Known rows, with every way that one mark hangs from another
{T {Y J}}: [-2.67  0.00 -0.84 -1.13 -1.10 -0.76 -0.67 -0.10  0.44  0.41 -0.49 -0.19
 -0.32  0.03 -0.05 -0.57 -0.63 -0.31  1.79 -0.25 -0.02  0.92  0.60 -0.40
 -0.79]
{Y J {T R}}: [-2.06 -0.72 -0.40 -1.72 -1.16 -0.85  0.02 -0.33 -0.19  0.64 -1.36 -0.32
 -0.18 -0.48 -0.04 -0.30 -0.45  0.14  0.97 -0.45  0.23  0.23  2.97  0.45
 -1.39]
{Q G}: [-3.59  0.28  0.59 -0.11 -0.30  0.97  0.08  0.06  0.63  0.30 -0.98  0.89
  0.82  0.16  0.14 -0.79 -0.87 -0.78  0.98 -0.16  0.64 -0.09  1.14  0.89
  0.52]
{J {S B P Q}}: [ 1.05  1.19 -0.43  0.96  0.99  0.67  1.24 -0.25 -1.15  0.23  0.64 -0.18
 -0.52 -0.24  0.00  0.03  1.35 -1.02 -0.66  0.26 -0.60 -0.62 -0.75 -0.38
  0.13]
{G {T {Y J}}}: [-3.15 -0.59 -2.02 -0.84  0.24 -1.22 -0.56 -0.43  0.46 -0.36 -0.29 -0.17
  0.19  0.60  0.12 -0.69 -0.58 -0.88  1.60 -0.16  0.03  1.05 -0.03  0.38
  0.09]
{Y {J S} {T R}}: [-1.44 -1.17 -0.66 -1.49 -0.24 -1.00 -0.02  0.03 -0.49  0.06 -0.54 -0.34
 -0.41 -0.73 -0.17  0.19 -0.77  0.52  0.37 -0.54 -0.32  0.25  1.65  0.78
 -1.24]
{J {S P Q}}: [ 0.88  0.54 -0.68  0.65  0.78  0.02  0.81 -0.05 -0.55 -0.04  0.40 -0.39
 -0.38  0.20  0.13  0.40  1.13 -0.72 -0.28  0.10 -0.82 -0.26  0.39 -0.15
  0.54]
{K B {J {S U}}}: [ 3.55 -0.91 -0.10  0.56 -0.83  0.84 -0.85  0.19  0.76 -0.55 -0.86 -0.25
  0.68 -0.04  0.31  0.10 -0.16  2.26 -0.67 -0.14  0.55 -0.50  0.39  0.30
  1.00]
{G T}: [-1.73  0.25  0.32  0.18  0.73 -0.11  0.22 -0.47  0.33 -0.22 -0.46  0.41
  1.09  0.47  0.31 -0.61 -0.14 -1.16  0.97  0.27  0.25 -0.14  0.17  0.90
  1.18]
{P R}: [-2.31  0.59  1.65 -0.63 -0.54  0.03 -0.64 -0.05  1.05  0.65 -0.90  0.97
  0.34  0.08 -0.01 -0.32  0.44 -1.06  0.41  0.16  0.33 -0.22  1.14 -0.31
  0.27]
{T {Y {J {S Q}}}}: [-1.96 -0.46 -2.28 -0.65  0.48 -0.97 -0.84  0.04  0.14 -0.55  0.51 -0.57
 -0.64  0.47  0.04  0.15  0.21  0.08  1.31 -0.46 -0.95  1.24  0.13 -0.33
 -0.53]
{T R {Y {J {S P}}}}: [ 0.15 -0.69 -2.59 -1.07 -1.68 -1.18 -0.07 -0.03 -0.83  0.31  0.52 -0.69
 -0.99 -0.86 -0.46  0.42 -0.21  0.63 -0.65 -0.19 -1.18  0.80 -0.06 -0.26
 -1.08]
{J S}: [-0.54  0.28  1.13  0.17 -0.05  0.14  0.09  0.25  0.04 -0.06  0.24  0.58
  0.43 -0.25  0.02  0.08 -0.45 -0.24  0.54  0.09 -0.13 -0.23 -0.33  0.38
  0.41]
{J {S {B K}}}: [-0.58  0.99  3.12  0.46  0.45  0.11  0.39  0.18 -0.38 -0.08  1.63  0.84
  0.47 -0.19 -0.38  0.20 -0.66 -0.93  0.07  0.17  0.25 -0.22 -2.76  0.35
 -0.16]
{G {T R {Y {J S}}}}: [-1.79 -1.31 -3.13 -1.08 -0.12 -1.64 -0.91 -0.29 -0.32 -0.72  0.62 -0.25
  0.14 -0.18 -0.16  0.13 -0.69  0.49  0.25 -0.19 -1.09  1.10 -0.85  0.64
 -0.13]
{B K}: [-1.38  0.95  3.20 -0.14 -0.43 -0.20 -0.14  0.00  0.46  0.27  0.47  0.56
  0.88  0.37 -0.11  0.09 -0.74 -1.05  1.06  0.10  0.37  0.19 -0.24  0.35
  0.08]
{K B J}: [ 0.79  0.03 -0.51  0.31 -2.09  1.60 -0.36 -0.16  0.63  0.34 -1.44  0.26
  0.66 -0.26  0.27 -0.65  0.26  1.30  0.43 -0.09  0.63 -0.43  0.44 -0.07
  0.94]
{T R {Y {J {S B}}}}: [-1.08 -0.20 -1.82 -0.93 -1.35 -0.57 -0.50 -0.15 -0.88  0.28  0.59  0.06
 -0.52 -1.36 -0.50 -0.17 -0.55  0.79  0.07 -0.09 -0.80  0.65 -1.28 -0.53
 -1.40]
{K B}: [-0.65  0.75  0.40  0.00 -1.54  0.98 -0.32 -0.41  0.41  0.36 -0.83  0.13
  0.92 -0.30  0.12 -0.71  0.08 -0.17  0.46 -0.19  0.41 -0.29  1.10  0.52
  0.75]
{J {S U}}: [ 1.36 -0.13  1.76  0.05  0.35 -0.40 -0.41  0.28  0.43 -0.26 -0.07 -0.12
  0.59  0.08  0.17  0.37 -0.61  0.38  0.05  0.14  0.09 -0.21  1.18  0.43
  0.49]
{G {T Y}}: [-2.20  0.52 -0.86 -0.33  0.35 -0.46 -0.17 -0.08  0.60 -0.41  0.26 -0.01
  0.40  0.68  0.16 -0.93 -0.65 -1.03  1.11  0.09 -0.14  0.48 -0.05  0.44
  0.70]
{S B Q U}: [ 0.82  1.09  1.05  0.46  0.64  0.32 -0.14 -0.45  0.09  0.45 -0.59 -0.43
  0.62  0.25  0.38 -0.46  0.94 -0.47  0.40  0.33  0.50 -0.40  2.13 -0.56
  0.09]
{Q {G {T Y}}}: [-4.54  0.09 -1.64 -0.31  1.11  0.25 -0.20  0.13  0.87 -0.75 -0.03  0.41
  0.55  0.90  0.19 -1.28 -1.31 -1.18  0.82 -0.22  0.19  0.58  0.14  1.23
  0.88]
{K {J {S P}}}: [ 2.26 -0.26 -0.46  0.84 -0.64  0.76  0.92  0.32 -0.22  0.25 -0.35  0.27
 -0.61 -0.39  0.05  0.25  0.32  0.75 -0.50  0.30 -0.15 -0.59 -1.14 -0.42
  0.64]
{S P Q U}: [ 2.25  0.73  0.18  0.35  0.33 -0.31  0.17 -0.36  0.16  0.46 -0.82 -1.04
 -0.04  0.75  0.44  0.14  1.15 -0.69 -0.14  0.27 -0.02 -0.19  3.35 -0.36
  0.33]
{K {J {S Q}}}: [ 0.88 -0.19 -1.09  0.72  0.49  0.63 -0.10  0.25  0.21 -0.37 -0.29  0.17
  0.09  0.39  0.43  0.32  0.83  0.99  0.59  0.06 -0.37 -0.14 -0.38 -0.56
  0.84]

Rows
[ 0.09  0.86  2.33  0.57 -0.72  1.08  0.35  0.06  0.11  0.65  0.06  0.92
  0.44 -0.22 -0.08 -0.28 -0.19  0.11  0.48  0.35  0.90 -0.38 -2.12 -0.67
 -0.03]
{S {B {K J}}}
[-1.27 -0.79 -1.98 -1.33 -1.54 -1.25 -1.00  0.04 -0.24  0.04  0.39 -0.24
 -0.39 -0.81 -0.37  0.24 -0.67  1.13  0.42 -0.27 -0.96  1.08 -0.02 -0.16
 -1.06]
{T R {Y {J S}}}
[ 2.93 -0.19  1.07  0.86  0.07  0.88 -0.13  0.25 -0.01  0.04 -0.48  0.33
  0.15 -0.39  0.16  0.00 -0.13  1.52 -0.45  0.42  0.70 -0.80 -1.00 -0.53
  0.36]
{K {J {S B U}}}
[ 1.92  0.21  1.67  0.13  0.78  0.07  0.17  0.03 -0.02  0.30  0.01  0.23
 -0.48 -0.31 -0.23  0.15  0.78 -0.82 -2.04  0.40  0.30 -0.90  0.05 -0.53
  0.01]
{J {S B {P R} U}}
[ 2.58 -0.70  2.67  0.43  0.05 -0.30 -0.74  0.54  0.89 -0.66  0.41  0.19
  0.59  0.52  0.10  0.94 -0.94  1.35 -0.16  0.12  0.53  0.00 -0.83 -0.04
  0.43]
{B {K {J {S U}}}}
[ 1.45 -0.50 -0.79  0.56 -1.36  1.37 -0.29  0.18  0.31 -0.31 -0.61  0.38
  0.45 -0.32  0.12 -0.12  0.01  1.69 -0.15 -0.16  0.19 -0.42 -1.00  0.17
  1.00]
{K B {J S}}
[-3.87 -0.13 -2.57 -0.80 -0.25 -0.05 -0.55 -0.04  0.42 -0.45  0.00  0.23
  0.71  0.14  0.00 -0.98 -1.26 -0.40  0.03 -0.25 -0.32  0.63  0.70  1.14
  0.45]
{Q {G {T R Y}}}
[-1.32  0.04 -1.72  1.17  1.25  2.04  0.32  0.20 -0.06 -0.41 -0.35  0.78
  0.07  0.08  0.25 -0.47  0.36  0.65  0.00 -0.07  0.27 -0.43 -1.54 -0.13
  0.49]
{K {J {S B {Q G}}}}
[-1.25 -0.60 -3.26 -1.10 -0.61 -1.28 -1.04 -0.13 -0.26 -0.31  0.42 -0.67
 -0.54 -0.19 -0.09  0.49  0.34  0.96  0.55 -0.41 -1.46  1.27  0.68 -0.49
 -0.98]
{T R {Y {J {S Q}}}}
[ 3.10  0.60  1.47  0.69  0.56  0.25  0.82 -0.03 -0.71  0.33  0.29 -0.29
 -0.13 -0.53 -0.08  0.10  0.12 -0.45 -1.30  0.42  0.25 -0.83 -0.02  0.02
  0.03]
{J {S B P U}}
[-1.93 -0.20 -1.65 -1.63 -2.31 -1.01 -1.10 -0.30  0.00  0.64 -0.45 -0.24
 -0.20 -0.63 -0.23 -0.21 -0.44  0.63  1.09 -0.23 -0.49  1.10  1.38 -0.51
 -1.10]
{T R {Y J}}
[ 2.46 -0.51  1.41  0.70  1.06 -0.41 -0.82  0.40  0.86 -0.84  0.53 -0.37
  0.47  1.14  0.34  1.16  0.09  1.22 -0.08  0.02  0.11  0.25  0.04 -0.29
  0.40]
{B {K {J {S Q U}}}}
[ 0.61 -0.07  0.63  0.72  0.81  0.17 -0.20  0.39  0.45 -0.69  0.87  0.30
  0.30  0.84  0.16  0.89  0.32  0.73  0.44 -0.06 -0.24  0.27 -1.55 -0.38
  0.54]
{B {K {J {S Q}}}}
[ 0.79  1.12  2.61  0.75  0.40  0.22  1.30  0.12 -0.94  0.22  1.63  0.46
 -0.17 -0.38 -0.50  0.32 -0.14 -1.30 -0.93  0.30  0.05 -0.46 -2.79  0.12
 -0.22]
{J {S {B K} P}}
[-3.13  0.90 -0.79  0.20  1.12  1.35  0.58 -0.31  0.16  0.54 -0.76  0.58
 -0.34  0.43 -0.04 -0.79  1.69 -2.12 -1.09  0.04  0.39 -0.45  0.85 -0.48
  0.08]
{S B {P R} {Q G}}
[ 2.83 -0.07  1.18  0.33  0.17 -0.39  0.39  0.12 -0.16  0.07 -0.05 -0.50
 -0.08 -0.09  0.06  0.44 -0.20 -0.05 -0.91  0.25 -0.01 -0.49  1.09  0.34
  0.40]
{J {S P U}}
[ 1.41  1.19  0.66  1.07  0.15  1.04  1.04 -0.29 -0.43  0.59  0.28  0.03
 -0.34  0.40  0.05  0.08  1.39 -0.51 -0.36  0.38  0.27 -0.42 -1.37 -1.13
  0.08]
{S {B {K J}} P Q}
[-1.50 -0.79 -1.55 -1.16 -0.31 -1.22 -0.46  0.17  0.30  0.12  0.23 -0.04
 -1.49  0.09 -0.44  0.20  0.41 -0.78 -0.45 -0.24 -0.60  0.73 -0.65 -0.84
 -0.76]
{T {Y {J {S {P R}}}}}
[ 1.62  0.44  2.11  0.49  0.68  0.18  0.02  0.11 -0.17  0.05  0.13  0.14
  0.48 -0.43  0.03 -0.10 -0.41  0.08 -0.27  0.31  0.46 -0.58 -0.06  0.15
  0.10]
{J {S B U}}
[-0.24  0.69  2.86  0.30  0.61  0.01  0.60  0.12 -0.21  0.25  1.54  0.88
 -0.42 -0.07 -0.63  0.48  0.56 -1.70 -1.69  0.29  0.14 -0.47 -2.56 -0.30
 -0.26]
{J {S {B K} {P R}}}
[ 3.03 -0.49 -1.32  0.87 -1.47  1.38  0.61  0.06 -0.18 -0.02 -0.57 -0.09
 -0.22 -0.45 -0.01  0.03  0.46  1.17 -1.21 -0.03 -0.11 -0.73 -1.09 -0.02
  0.92]
{K B {J {S P}}}
[-1.47  0.41 -1.67 -0.80 -0.89 -0.71 -0.47 -0.20  0.16 -0.09  0.26 -0.15
  0.62 -0.09  0.01 -0.60 -0.57 -0.06  0.36  0.14 -0.68  0.54  0.52  0.42
  0.39]
{G {T R Y}}
[-1.26 -0.62 -0.34 -1.14 -0.02 -0.30  0.53 -0.13 -1.04  0.32 -0.26 -0.04
 -0.59 -1.23 -0.33 -0.26 -0.47  0.31  0.08 -0.35 -0.08 -0.21  0.60  0.44
 -1.53]
{Y {J {S B}} {T R}}
[ 2.99 -0.29 -2.73  1.07 -0.64  1.25  0.39 -0.09 -0.20 -0.33 -0.36 -0.59
 -0.34  0.18  0.25  0.22  1.57  1.03 -1.13 -0.19 -0.53 -0.46 -0.11 -0.33
  1.08]
{K B {J {S P Q}}}
[ 1.44 -0.37 -2.00  0.78 -0.53  1.33 -0.36 -0.02  0.33 -0.64 -0.47 -0.20
  0.39  0.20  0.36  0.06  1.07  1.60 -0.11 -0.30 -0.31 -0.24 -0.19 -0.13
  1.08]
{K B {J {S Q}}}
[-1.66  0.85  1.83  0.45  1.57  0.49 -0.43 -0.09  0.59 -0.29  0.29 -0.02
  0.97  1.13  0.17 -0.22 -0.35 -1.02  0.02 -0.11  1.01  0.18  1.02  0.46
 -0.04]
{S {B K} {Q G} U}
[ 0.98  0.24  0.38  0.85 -0.29  1.44  0.52  0.26 -0.39  0.23 -0.11  0.85
 -0.02 -0.75  0.02 -0.35  0.13  1.02  0.05  0.35  0.34 -0.78 -2.40 -0.56
  0.31]
{K {J {S B}}}
[-0.34 -1.45  0.92 -1.04  1.37 -1.29 -0.31  0.24  0.37 -0.41 -0.86 -0.76
 -0.31  0.42  0.17  0.13 -1.07  0.22  0.71 -0.50  0.60  0.11  2.53  0.91
 -0.80]
{Y {J {S U}} T}
[ 0.00 -1.16 -1.17 -1.24 -0.41 -1.04  0.92 -0.11 -1.03  0.34 -0.38 -0.67
 -1.05 -0.77 -0.29  0.36 -0.28  0.12 -0.53 -0.40 -0.52 -0.07  1.74  0.69
 -1.29]
{Y {J {S P}} {T R}}
[-0.11  0.10  0.94 -0.14  0.18 -0.07  0.21  0.24  0.17  0.26  0.11  0.57
 -0.50 -0.09 -0.26  0.35  0.76 -1.08 -1.24  0.16 -0.22 -0.47 -0.23 -0.19
  0.36]
{J {S {P R}}}
[ 2.07  1.45  2.22  0.68  0.75 -0.18  0.45 -0.35 -0.28  0.40  0.62 -0.77
  0.16  0.75  0.06  0.30  0.97 -1.36 -0.73  0.29  0.46 -0.19  0.92 -0.45
 -0.19]
{S {B K} P Q U}
[ 2.98  0.05 -0.21  1.01  1.23  0.80 -0.17  0.11  0.02 -0.28 -0.38 -0.18
  0.08  0.16  0.43  0.16  0.84  1.37 -0.32  0.30  0.24 -0.55 -0.29 -0.86
  0.43]
{K {J {S B Q U}}}
[ 1.47  0.98  1.74  0.88 -0.75  1.12  1.24 -0.14 -0.41  0.88  0.14  0.56
 -0.30 -0.17 -0.20 -0.17  0.43 -0.32 -0.43  0.51  0.69 -0.59 -2.29 -0.87
 -0.10]
{S {B {K J}} P}
[-0.20  0.23 -0.81  0.27  0.81  0.42  0.21 -0.20  0.46  0.08 -1.03 -0.64
  0.18  0.94  0.43 -0.21  0.38 -0.98 -0.40 -0.08  0.35 -0.07  3.61  0.38
  0.49]
{S P {Q G} U}
[ 2.11  1.15  3.36  0.45  0.10 -0.11  0.64 -0.27 -0.23  0.74  0.44 -0.24
  0.18  0.09 -0.18  0.08 -0.07 -1.26 -0.79  0.46  0.80 -0.49  0.09 -0.10
 -0.39]
{S {B K} P U}
[-1.94 -0.62 -1.19 -0.85 -0.32 -1.04 -0.70  0.21  0.24 -0.21  0.34 -0.08
 -0.55 -0.01 -0.18 -0.05 -0.82  0.14  1.23 -0.36 -0.48  1.00 -0.73 -0.08
 -0.58]
{T {Y {J S}}}
[ 0.75 -1.24 -1.23 -1.42 -1.14 -1.75 -1.62  0.09  0.14 -0.22  0.09 -0.85
 -0.24 -0.47 -0.19  0.55 -0.99  1.71 -0.01 -0.21 -0.65  1.01  1.51 -0.13
 -1.08]
{T R {Y {J {S U}}}}
[ 1.79  0.64  1.57  0.79  0.62  0.47 -0.47 -0.10  0.52  0.11 -0.05 -0.18
  0.56  0.82  0.35  0.20  0.64  0.59  0.09  0.31  0.88 -0.13  0.09 -0.97
  0.09]
{S {B {K J}} Q U}
[-5.62 -0.97 -4.23 -0.63  1.86 -0.60 -0.68 -0.41  0.71 -1.05 -0.54 -0.33
  0.20  1.54  0.38 -0.87 -0.17 -1.08  1.53 -0.57 -0.14  1.39  0.83  0.75
  0.22]
{S {Q {G {T {Y J}}}}}
[-2.25 -1.07  0.27 -0.95  0.93 -0.78  0.36  0.26  0.03 -0.17 -0.50 -0.19
 -0.65  0.01  0.00 -0.12 -0.90 -0.37  1.17 -0.55  0.21  0.14  1.13  0.88
 -0.88]
{Y {J S} T}
[-0.08 -0.84 -0.58 -0.18 -0.38 -0.67  0.60 -0.31 -0.68  0.30 -0.29 -0.02
 -0.56 -0.39 -0.15  0.44  0.34 -0.36  0.09 -0.03 -0.31  0.17 -0.35  0.15
 -0.30]
{Y {J {S P}}}
[ 1.20  0.55  3.72  0.46  0.91 -0.25 -0.22  0.27 -0.01 -0.26  1.26  0.19
  0.72  0.05 -0.21  0.45 -0.83 -0.21 -0.45  0.24  0.62 -0.25 -1.25  0.41
 -0.23]
{J {S {B K} U}}
[ 0.46 -1.69  0.04 -1.52 -0.01 -1.59 -0.69  0.04 -0.02 -0.21 -0.89 -0.88
 -0.24 -0.43  0.00  0.50 -1.01  1.12 -0.12 -0.47  0.10  0.21  3.18  0.78
 -1.22]
{Y {J {S U}} {T R}}
[ 4.35 -0.12  0.38  1.07  0.04  0.95  0.77  0.13 -0.47  0.33 -0.29 -0.12
 -0.43 -0.58  0.09  0.08  0.35  1.07 -1.44  0.53  0.45 -1.02 -0.93 -0.73
  0.29]
{K {J {S B P U}}}
[ 1.10  1.01  0.78  0.82 -0.05  0.78  1.41 -0.05 -1.10  0.55  0.54  0.36
 -0.39 -0.88 -0.25 -0.21  0.35 -0.93 -0.85  0.39 -0.07 -0.87 -1.47 -0.04
 -0.02]
{J {S B P}}
[-1.71 -0.48 -0.27  0.75  1.24  0.77 -0.32  0.57  0.70 -1.04  0.58  0.67
  0.37  1.13  0.14  0.52 -0.40  0.50  0.17 -0.36  0.07  0.40 -1.34  0.36
  0.67]
{B {K {J {S {Q G}}}}}
[-0.47 -0.54 -1.81 -0.62 -0.63 -1.02  0.24  0.07 -0.36  0.07  0.51 -0.48
 -1.23 -0.22 -0.29  0.13 -0.34 -0.20  0.25 -0.24 -0.66  0.74 -0.63 -0.26
 -0.73]
{T {Y {J {S P}}}}
[ 0.72  1.31  1.19  1.01  1.24  0.16  1.23 -0.03 -1.02 -0.12  1.79 -0.04
 -0.23  0.21 -0.24  0.54  0.87 -1.46 -0.79  0.19 -0.29 -0.23 -1.88 -0.11
 -0.11]
{J {S {B K} P Q}}
